What can hang from each mark:
E: T U
C: A Q
Q: C L
U: Q Y
Y: C L U
X: T
K: J
T: E L
J: A K
N: U
A: C D J
L: T

Every row comes from one small tree of marks. Brackets hold a mark, then the marks that hang from it, in alphabetical order. Every link used is in the known rows. Which tree was each row made from?
Known rows:
(Q (C (A J)) L): [-26  33  -7  21  -5   7   0 -12  13 -11  11  10   5  14 -26  -4  -2 -18
 -14  29   1  -7  17  -2  -3 -16 -13 -30 -11 -16 -18  15 -13]
(C A (Q L)): [-11   5   4 -15  -2  -3   0 -11   5 -19   8   6  18  18   4 -10  -1 -12
  -6   4 -20 -20   1 -20 -10 -31  10 -37   2  -7  16  15  -8]
(A (C (Q L)) J): [-12  20  26  30  -9   6  12   4  17 -12  12  -7  10   9 -20  19  -2 -14
  -3 -10  -5 -16   6 -21  -4 -53 -30 -68 -13 -14  15  12  -8]
(J (A D) K): [ -2 -23 -34  13 -16  14  23  -2   4   0 -29   1   8  25  -3   8  -3   0
  38  26 -47 -29  17  -3 -18  14   3   6  -6  -1 -12  24  -5]
(A D (J K)): [-16  -7 -23  28 -14  18  27  16  10  12  -7   4   6  10 -16  32   3   0
  34  36 -26 -28  16  -4  -4 -11 -16 -43 -28 -10  -9  21  -7]
(T (E (U Q Y)) L): [  9  35  54 -18  16   4  -4  16 -20  -2  13 -20  34  22 -25  -7 -13  16
  -1  -5 -31 -31   8   5  16   3   6  10   1  -6  30  25  18]
(A (C Q) D (J K)): [-18  -2 -18  31 -26  11  14  10   2 -18 -12  -8   5   6 -21  44   4 -10
  24  -6 -25 -38   5 -18 -27 -34 -46 -70 -39  -7  16  17  -8]
(U Q Y): [  4   7  46  -6   9  11  35   9 -26  11  21 -18  32  19 -13   0  -7  14
   8  26 -29 -27  19   5  -4   8  18  13  -3 -12   4  23   0]
(Q (C (A D J))): [-25  26 -14  24 -18   8   6  -9  -6 -10   7   1  -1   9 -49  -6  -3  -6
  -5  21 -20 -24  10   1 -26 -11 -38 -44 -27 -13 -16  17  -7]
(Q (C (A (J K)))): [-31  18 -35  15 -23   8   2   1   7 -10  -3  17   5  17 -31  24  10 -15
   9  37  -7 -14  12   4 -22   1  -8 -11 -27  -8 -11  22 -15]
(X (T (E U))): [ 13  22  27   1  -3   5   2  22  19  12  11  10  24  32   5 -20   0  13
  -1 -16  18 -15  13   0  -8  -6   9   4  16   9  13  24   7]
(E (T L) (U Q Y)): [ 12  41  70  -7  13  10  15   0 -60  16  21  -9  42  19 -19  11  -9   5
  -7  -6  -2 -27  -4   5  17  22  -3   5  -8  -8  29  23  11]
(N U): [ 10   5  -8  11  -2  12  42   7   8  11  14  17  31  21 -39 -14   3   3
   2 -11 -11 -12 -19  -8   1 -22  25   5  11  -1  -5  20  -1]
(A C J): [ -9  22  20  29 -27  11  26  19  16   7  13  -5   6  13 -63  10  -3  -3
   3  16 -10 -17  -1  -5 -14 -40 -20 -42 -15 -13   8  21  -7]
(Y U): [-13  -3  -2  -9 -26   6  43  20  19  26   8   8  19  10  -3  14   6   0
  30  22 -26 -15 -13   0  15 -20  12   3  12  -4  -2  13  -4]
(A C): [ -2  12  -1  10 -30  10  26  11  20   1   6  -1  16  18 -40  -2  -1  -3
  12  11 -19 -19  -9  -7 -23 -30   5 -17  -7  -6  14  24  -8]
(U (Q (C A))): [-17  25  -3  -5  -3   5  17  -5 -22 -10   7   1  15  14 -25 -17   0  -3
 -10  34 -28 -17  17   6 -28   1  -4   8 -16  -6  -1  21  -6]
(Y C L U): [-17   4 -22  -8 -25   0  19  23  35  18  -9  -4   7   3  -4   6  -3  -4
  46 -15  35  -6 -12   0  12 -48  -4  25  13   1  -6  14  -2]
(L T): [ 13  15  12  -5 -10  10  19   3  29  27  -7  20  22  13 -29  -1   2  -5
  10  26 -13 -25 -11   1 -14  -1  32  11 -11  -2  16  22  -3]
(K (J (A (C Q) D))): [ 12 -18  12  22 -32   0  -4  -3 -19 -17 -17 -12   7  15 -27  -9  -4 -12
  10 -36 -38 -40 -12 -20 -34 -33 -20 -39   0  -7  19  22   1]
(J A): [  8  -4  21   7 -12   7  26   0  10  16  -3   2  13  31 -24 -19  -8   5
  12  19 -36 -13   5  -1 -12  -1  15  17  13  -1  -3  26  -1]
(Y (L T) U): [  2  22 -11 -13 -20   2   4  15  30  29 -19  11  16  -1  10   9   1 -12
  30  20   0 -19 -25   3  14 -17  19  31   2   1   2  14   1]
(T E L): [  8  31  -4 -22   3   9   8  14  34   5   4  10  17  28  -3 -14 -11   0
  15  15 -39 -16 -15  -9  -6 -17  21 -15   4   2  20  28   8]
(E (U Q)): [ -1   6  39  14  -5   5  25  21 -15  20  11  -3  29  10 -34  -7   5  16
   0  10 -23 -19  18   4  10 -13  -1   4  -9  -5  18  21   5]
(N (U (Y L))): [ 17  21   0   7   3   8  15   6  -7   0  15  -7  36  20 -17 -19  -8   8
   6 -25  14 -14 -23  -5   8 -12  28  34  15  -5 -18  23   1]
(Q L): [ -3   8  -6   8  -1  13  26   2  29   8   8  11  22  17  10  -7   0  -6
  13  24 -14  -8   7  -9   8 -18  26 -13   4  -9  -2  19  -9]
(X (T E L)): [ 14  37  19 -14  19  11   3  16  34  11   2  14  18  40  28 -14 -18  -3
  15  10 -16 -14   1  -9 -20  -9  19 -10  16  10  16  28  10]
(L (T (E (U Q Y)))): [ 22  32  52 -23  10   5  -3  10 -22   8   1 -13  35  12 -36  -8  -2  17
 -11   1   3 -45  12  15  10  20  20  35  -7  -5  26  19  12]
(L (T (E U))): [ 19  28  12 -14 -14   4  -7  12  27  16  -7  17  24  12 -39 -13   8   7
  -3  -5   4 -31 -10   5   3  -3  24  16  -6   3  29  21   7]
(Y L U): [ -9  11 -18  -5 -24   2  19  24  23  23   0   0  15   5  24   3   1  -2
  33  17 -11  -7 -17  -3  18 -32   7  15  11  -1  -8  17   0]
(L (T E)): [ 21  28  -2 -28  -5  11   9   6  34  14  -7  17  16  17 -17 -13   0   0
   4  18  -7 -31 -11   2 -12  -1  35   8  -5   4  18  23   2]
(X T): [  7  10  27  11  -2  11  28  14  22  24   9  14  22  33  19  -6  -5   2
  14  16  -2 -11  12  -4 -24  -4  17   1  12   3   2  25  -3]
(K (J A)): [ 17 -16  24  12 -20   3  10   9   2  19  -6   9  14  27 -28 -20   0  -4
  12   8 -31 -19  -6  -5  -8 -10  30  13  20  -7  -2  28  -1]

Write each row's tree:
[-10  12  19  33 -23   7  21   7  -1 -11   7 -15   4   5 -40  17  -5  -2
   5 -19 -24 -34  -1 -18 -28 -48 -56 -82 -30 -10  19  15  -2]	(A (C Q) D J)
[ 10  25  45   0  -3  12  38   9 -51  23  17   5  31  11 -17   0   6   9
 -11   4   8 -18   7   4  11   5  -9  -2 -12  -3  20  21   3]	(E T (U Q))
[-13  14   6  37  -9  10  13  -2   7 -18   3 -15   6   3 -16  17  -6 -13
   3 -16 -13 -29  10 -22  -9 -52 -50 -91 -24 -16  12  10  -5]	(A (C (Q L)) D J)
[ 15  39  50  -3   3   7  10   6 -66  11  19 -19  38  11   4  -5  -5  13
  -8  -8  34 -19   3   6  18  14  -7  26  -7  -6   7  23   6]	(E T (U Q (Y L)))
[ 18  28  -2 -28  13   6  -3  -8  35  -6 -10  17  20  12  28  -5   0 -11
  -2  -6   0 -30  -5 -15  -5 -13  24 -15  -3   3  27  14  -1]	(C (Q (L (T E))))
[-28  31 -26 -14 -11  -1   2   7 -18  -7  -3  -9   9  -1  15  -8  -2  -9
  10  30 -13 -11   5   7  -2 -14 -18  29  -2  -4 -15  13  -2]	(Y L (U (Q (C A))))
[ 11  36 -24 -35 -14   4  -5  17  36  17 -20   7  11   2  22  -3  -1  -6
  24  14   6 -24 -22   3  15 -17  22  28   9   7   4  15   6]	(Y (L (T E)) U)
[  1  39  11  26  11  10  -3 -13   4   7 -10  14  30  -2 -11  -1  10 -11
 -10   6   6 -19  20  10  12  14   3  28 -21  -6  11  13  -1]	(E (U (Q C (L T))))
[ 15 -21   9  19 -20   7   8   2 -10  12 -16  -1   9  20 -23 -20  -5  -2
  20   2 -40 -31  -1  -7 -13  -9  12 -12  10  -9  -8  25   0]	(K (J (A D)))
[-33  10 -50  23 -22  12   2  -6  -3 -17 -11   8  -1  10 -30  22   6 -13
  15  34 -15 -28  15   1 -25   4 -29 -33 -37 -10 -17  19 -12]	(Q (C (A D (J K))))
[-15  -2  19 -22   4  -5  -6 -17  -5 -28   9 -14  19  19 -28  -1 -10 -10
   5 -35  31 -28   6 -12 -14 -28   8 -10  10 -11  13  12  -9]	(U (Y (C A (Q L))))
[ 12   9  36   2  21  14  45   5 -38   4  22 -12  41  20 -36 -10  -6  14
  -4  -4 -18 -28   4   2   7   0  22  24  10  -9  -5  18   3]	(N (U Q Y))
[  0  16   7 -23   4  -2 -15 -20  14 -12 -11  16  18  11  -9  -4   0 -21
 -10   9 -10 -32  -5 -14 -17 -17  21 -21  -7  -5  26  12  -7]	(C A (Q (L T)))
[ 15  30   0 -10   1   7 -14   1  34   5 -12  16  24  10 -17 -14   5  -4
  -6  -3  16 -26   0   0  20  -5  29   5   0  -1  20  15   3]	(Q (L (T (E U))))
[-29   6  -7 -28  -8  -4   7  20 -13   0 -13 -20   0  -1 -24  -5  -9  -5
  25  10  17 -17  11   6   1 -48 -15  20  10  -3  -1  11   1]	(Y (C A) L (U Q))
[  7  25   8   3  -7   6  -2 -13  26 -12 -15   8  20   6  -6  11   1 -23
   0 -11  -2 -31 -12 -17 -18 -28   7 -26 -15  -4  34  12  -8]	(A (C (Q (L T))))
[ 12 -13   1  27 -34   7   1   2 -13  -6 -21 -12   5  17 -48 -18  -6 -12
  16 -10 -34 -36  -7  -9 -28 -25  -4 -25   4 -12   3  24  -2]	(K (J (A C D)))
[  6  32  10  -7  -7   3  -7  18  28   6   5   8  24  22 -28 -14  -3   6
   9 -11 -27 -17 -15  -4  11 -20   9  -9   2   2  29  27  13]	(T (E U) L)
[ 12  37  29   1   8   3 -14  20  27  11   4  12  25  36   6 -14  -9   4
   6 -18  -4 -14   2  -4  -5  -9   7  -6  15  10  28  26  16]	(X (T (E U) L))
[ 18  33  32   7 -14  -2 -26   5   7  17  -3  -4  35   8 -29  -7  -2   6
   7 -16  24 -28 -17   7  10   8  24  47  -7  -5  14  23   6]	(E (U (Y (L T))))
[ -2  28 -21  26  28  19  39 -13 -10  -9   8  12  33  11   3 -17   3  -9
 -11  -2  -5  -6  15  -3  11  -5   7  16   1  -6 -19  12  -5]	(N (U (Q C L)))
[ 12  17  26 -13 -15   2   4  13   2   1  20 -10  33  23 -30 -12   1  20
   0 -18   4 -28  -3   4  11   2  20  15   8  -5  11  23   5]	(T (E (U Y)))
[  2  -1  -5  22 -27  12  19  -6  -3  -8 -16 -17   3  22 -46 -17 -14  -2
  14   3 -43 -29   6  -5 -31 -14 -21 -16  -2  -6  -1  21  -1]	(J (A C D))
[-15   0  37 -26   6   2  14   3 -34  -9   9 -25  16  18 -67  -8 -14   7
   6   6  12 -33  23   8 -21 -12   5  16   2 -12   9  19  -2]	(U Q (Y (C A)))
[ 17  32 -14 -24  10  14   1  -3  42   6 -12  17  17  15   7 -15  -2 -10
   3  24   3 -24   1  -4   4  -3  41  -1   2  -2  11  17  -3]	(Q (L (T E)))
[-12   8  -6 -18 -13 -12 -17   4  10 -17  -5  -7   4  11 -22 -16  -9  -5
  13 -34  31 -16 -12 -15 -32 -56 -11  -4  -3   2  17  21  -2]	(Y (C A Q) L)
[ -7 -16 -40  18 -31  15  14  -2   1 -17 -35 -12   4  22 -27   9  -5  -9
  34  15 -41 -33  12  -6 -31  -3 -12  -7 -12  -3  -2  23  -8]	(J (A C D) K)
[ 10  38  27   2 -11   8  13   3 -13  23  11  20  31  20 -18   7  -1  -6
   1 -13  -1 -12 -27  -5  11  -1  -1 -12  -6   0  29  25   6]	(E (T L) U)
[ 10  47 -37 -10   7  15  -5 -18  45  -6 -13  25  17  13  19 -13   2 -17
  -2  12  13 -18   0   2  -4  13  29  17  -7   1   0  16  -6]	(Q C (L (T E)))
[ 14  36  -8 -21  -2   7 -11  -9  35 -24 -17   5  16  10   5  -1  -1 -21
  -6 -18   6 -37 -11 -17 -17 -29  10 -29  -8   1  35  13  -2]	(A (C (Q (L (T E)))))
[ -6 -19 -28  15 -27   7  10  -7  -4 -28 -32 -11   7  21  -8  20  -3 -10
  28 -15 -42 -38   4 -16 -39 -10 -27 -21 -16   0  14  20  -5]	(J (A (C Q) D) K)
[ 13 -10  17  20 -35   3  -1   8  -2   0 -12  -3   9  24 -52 -16  -1 -13
   9  -2 -25 -24 -11  -7 -23 -25  16  -3  14 -10   7  28  -4]	(K (J (A C)))
[ -1  15  25  -6  11   5  13  14 -12   4   4 -31  19  11 -15  -8 -18  11
  24  -9  31 -18  19   5  -7 -20   3  36   0  -7  -1  23   2]	(U Q (Y C L))
[ -9  -5  -3   0   2   2  20  -3  34  -4   1   6  16  14   3   7  -2  -9
  19 -38  25 -12   5 -17  -5 -44  -1 -18   3  -2  16  13  -7]	(Y (C (Q L)))
